Each row comes from the steps of one path. Every step used is in the known rows, and no mark comes twice. Write the path behind each row, first mark first.
(in the rows, 128 means zero)
Known rows
zipu, luned, ginat, mivim, vugele: [158 105 157 108  95 174 111 152 130 108 160 144 109 162 121  98 131  80
 102 118 144 149 124 125 176 124 101 118]
vugele, mivim: [129 113 141 159 157  99 120 161 102 187 143 166 143 126 155 101 151  95
 133 164 159 123 118 116  77 110  73 168]
mivim, vugele: [154  65 149 186 119 111 118 147  99 133 157 176 121 134 148 138 145  67
 140 122 148 122  78 132 149 132  83 140]
mivim, ginat, lumiva, sipa, vugele: [135  85 140 103 108 142 129 141 100 125 127 193 128  92 124 177 141  94
 101  98 133 129 116 122 135 116 211 155]
mivim, ginat, luned, kunas: [ 90  77 140  99 106 125 119 134  68 145 109 119 178 135 112  62 146 122
 115 139 170 157  86 138 109 101 146 189]
ginat, mivim, vugele, sipa, zipu, luned: [121 127 160 134 135 145 127 149 115 148 149 187  86 116 128 174 143  82
 119 144 157 115 107 145 177 159 112 124]
nenu, vugele, mivim, ginat, lumiva, sipa: [ 97  84 173 116 132 125 128 182  89 147 108 220 142 110 132 149 126  79
 116 123 137 131 158  50 107 101 158 137]
sipa, zipu, luned, kunas: [160 122 114  99 179 150 105  99 131 201 121 159 137 143 153  77 133 172
 147 172 121 113 128 218 136  97  67 190]
mivim, vugele, sipa: [118  72 136 204 109  90 140 149  94 144 172 187  83 113 124 170 132  78
 131 108 154 120  86 124 166 168  90 124]
nenu, vugele, mivim, ginat, lumiva: [101  67 200 137 134 118 135 197  94 156 107 199 156 127 162 115 127  68
 122 130 167 130 148  57 105  96 143 158]
vugele, sipa, lumiva: [108 140  91 154 137  96 156 117 132 178 167 135  64  96 146 127 138 123
 133 114 140 101  82 164 146 112 105 153]
ginat, lumiva, sipa: [138 121  99  81 132 137  99 124 121 127 148 176 121  99 115 166 163 126
 120 123  85 100 112 146 133 107 131 144]
nenu, gosurav: [131  88 138 157 163  56 101 162 136 158 153 144 154 121 159 148 172  82
 186 151 172 107  91 119 145  92  60 151]
zipu, luned, ginat, lumiva, sipa: [151 130 102  48 110 181  86 121 155 114 168 146  98 143 104 109 130 155
 106 107  82 134 149 164 173 110 114 121]
lumiva, sipa, vugele: [166  93  98 160 151 127 115 116 108 152 143 213 106  74 117 183 148 107
 124 111 107 128 102 143 127 124 147 149]
sipa, vugele, mivim: [155  78 151 207 162 119 134 163 109 188 145 198 136 104 164 124 135  87
 121 145 164 138 111 114  79 128 127 180]
kunas, luned: [137 100 116 116 155 122 118 114  89 166 126 168 122 130 122  91 149 133
 153 153 171 114  84 180 137 112  58 185]
lumiva, sipa, zipu, luned: [159 160  88  75 183 153  80  94 134 167 140 182  97 111 122 161 154 157
 152 148  90 108 123 214 163 111  96 137]
zipu, luned, ginat, lumiva, sipa, vugele: [168 104 111  84 114 197  95 130 157 117 168 170  93 127 112 127 116 149
  99  93  89 145 142 157 169 125 153 130]
sipa, lumiva: [150 135 106 134 151 125 139 114 139 166 152 120 107 124 175  88 148 109
 140 127 129 101  69 174 128  65 103 174]
zipu, luned: [145 115 129 107 171 145  89 112 141 165 161 158 105 146 150  82 156 130
 135 142 136 122 113 202 146 105  74 157]
zipu, luned, ginat, mivim: [153 136 139  77 120 169 104 139 136 129 149 125 109 149 119  82 146 106
 106 132 139 142 134 146 161 103  99 137]
ginat, luned, zipu: [123 100  84  86 153 130  74 125  92 153 143  70 130 125  99 109 199 146
 149 163 132 151  50 179 125 119 128 167]
lumiva, sipa: [145 127  87 114 146 111 101 109 104 150 142 182 111  94 108 161 164 115
 135 128 102 113 104 148 132 109 101 141]
mivim, vugele, sipa, zipu, luned: [128 104 137 165 143 122 119 137 120 162 167 189  71 128 138 167 123 115
 147 126 147 116 104 182 195 170  80 122]
ginat, lumiva, sipa, zipu, luned: [148 153 102  46 164 172  80 112 148 146 146 178 108 114 127 163 154 164
 135 142  74  95 127 203 160 110 124 143]
zipu, luned, ginat: [162 114 120 100 124 153  97 127 145 141 164 125 103 160 130  69 131 135
 128 121 128 145 131 177 169 107  75 141]
vugele, sipa, zipu, luned: [123 147 109 120 175 118 111 120 134 194 156 165  70 112 137 147 143 157
 152 147 137 106 119 218 177 144  83 146]

Write each row's path
[172 160  83  68 147 158  88 106 136 147 142 154  94 123 108 149 133 160
 144 133  85 128 139 194 181 110  95 123] : lumiva, sipa, zipu, luned, ginat
[142 102 122 131 142 150 117 153 119 150 149 215 127  85 129 173 137 114
 100 126 106 120 126 107  91 130 165 156] : ginat, lumiva, sipa, vugele, mivim
[139  70 175 191 138 115 146 171  89 181 126 192 145 109 163 126 127  66
 113 132 193 152 116  97  84 123 159 182] : sipa, vugele, mivim, ginat
[118  97 120 194 108 107 161 135 120 148 177 162  64 113 145 149 118  85
 128  97 147 110  67 137 165 140 105 128] : mivim, vugele, sipa, lumiva
[148 118 145 148  77 127 146 175  97 120 138 140 106 115 107 178 125  73
 121 120 148 135 112  96 187 150 117 114] : luned, ginat, mivim, vugele, sipa, zipu
[145 118 127  86 102 149 134 140  84 130 114 135 128 132  94  92 139 110
 122 142 171 137 105 124 153 107  86 164] : kunas, luned, ginat, mivim
[120 112 133  68 105 128 117 134  99 125 123 167 133 109 117 158 152  98
 110 112 128 118 118 125 139  99 175 148] : mivim, ginat, lumiva, sipa
[124  95 160  92 108 120 124 151 103 136 125 145 148 129 146 120 155  90
 119 123 158 117 107 138 137  95 157 170] : mivim, ginat, lumiva
[150  95  78  86 159 124 109  97  78 189 122 120 104 134 100 101 170 153
 157 170 159 128  73 183 133 116  74 192] : kunas, luned, zipu
[145  93 170 154 115 127 130 161  92 122 139 175 134 118 136 152 163  37
 114 138 157 119  82  98 135 122 115 142] : ginat, mivim, vugele
[147  97 114  77  98 155 121 138 104 125 133 135 126 145 107  85 124 146
 131 128 146 127 109 151 161 110  86 167] : kunas, luned, ginat, lumiva
[151 101 111 171 159 126 120 139 101 173 145 223 118  80 126 173 137 102
 111 129 122 136 121 102  87 133 141 153] : lumiva, sipa, vugele, mivim
[139  95 115 107 154 148 105  93 128 188 142 164 134 152 138  42 134 159
 117 148 128 130 128 184 116  97  63 186] : zipu, luned, kunas
[163 151  83 104 168 118  97 111 108 164 124 175 115  91 122 185 160 133
 157 148  96 101 107 182 148 106 102 146] : lumiva, sipa, zipu
[111 119 145 162 106 125 167 151 110 137 157 160  84 101 134 161 137  51
 104 116 157 108  73 100 148 129 131 128] : ginat, mivim, vugele, sipa, lumiva
[127 164 122  95 131 139 124 142 131 164 145 137  76 113 113 151 135 135
 127 143 142 123 140 169 189 140 106 129] : vugele, sipa, zipu, luned, ginat, mivim
[171 159 135  72 145 171 102 138 141 151 130 122 120 143 138 113 144 127
 138 157 129 128 133 184 176  99  99 147] : sipa, zipu, luned, ginat, mivim
[143 101 132 161 105 132 125 150 123 142 169 162  71 140 123 155 104 120
 140 111 140 134 118 161 214 171  82 109] : mivim, vugele, sipa, zipu, luned, ginat
[108  93 134 135 137 142 114 153  78 145 131 190 139  87 104 160 139  98
 104 125 148 166 103  99  94 138 192 147] : lumiva, sipa, vugele, mivim, ginat, luned
[170 139  91  69 101 150 104 141 127 117 134 136 125 113 110 164 134 147
 131 120  76 118 132 146 172 106 129 131] : luned, ginat, lumiva, sipa, zipu
[131  93 133 193 128  94 135 150  99 159 155 184  88 107 137 189 129  96
 154 127 148 109  89 151 179 168  88 128] : mivim, vugele, sipa, zipu
[163 144 126  99 191 148  89 113 142 182 140 153 113 141 164 111 155 149
 163 164 130 108 113 233 165 106  76 164] : sipa, zipu, luned
[106  52 163 170 125 139 140 163  71 176 115 173 181 114 133  80 118 106
  95 144 188 174 108  93  60 127 173 198] : sipa, vugele, mivim, ginat, luned, kunas
[105  92 120  69 124 124  96 134  69 147 120  71 140 133 102 108 185 117
 136 149 168 164  63 160 135 111 168 166] : mivim, ginat, luned, zipu
[130 145 111  88 127 146 111 140 149 158 159 139  75 126 124 139 123 171
 136 126 120 116 141 194 199 144 106 132] : vugele, sipa, zipu, luned, ginat, lumiva
[145 136  91  42 151 175  94  96 137 164 128 182 131 118 119 132 135 188
 118 149  69 102 139 188 133 102 114 165] : ginat, lumiva, sipa, zipu, luned, kunas
[111  99 158 169 105 108 145 164  87 133 151 186  98 101 113 181 154  48
 107 126 165 117  90  90 149 154 117 126] : ginat, mivim, vugele, sipa
[102  84 107 115 136 133 101 123  90 152 131 122 176 126 110  62 155 154
 123 157 131 145  75 156  99 105 101 190] : ginat, luned, kunas
[114 106 167 140 128  97 135 167  80 179 122 160 152 134 152 102 142  73
 121 152 190 139 122  97  85 104 114 172] : vugele, mivim, ginat
[160 125 136 110  93 131 129 160 108 122 131 115 136 126 116 117 154  77
 112 130 140 136 118 101 143  95 112 145] : luned, ginat, mivim
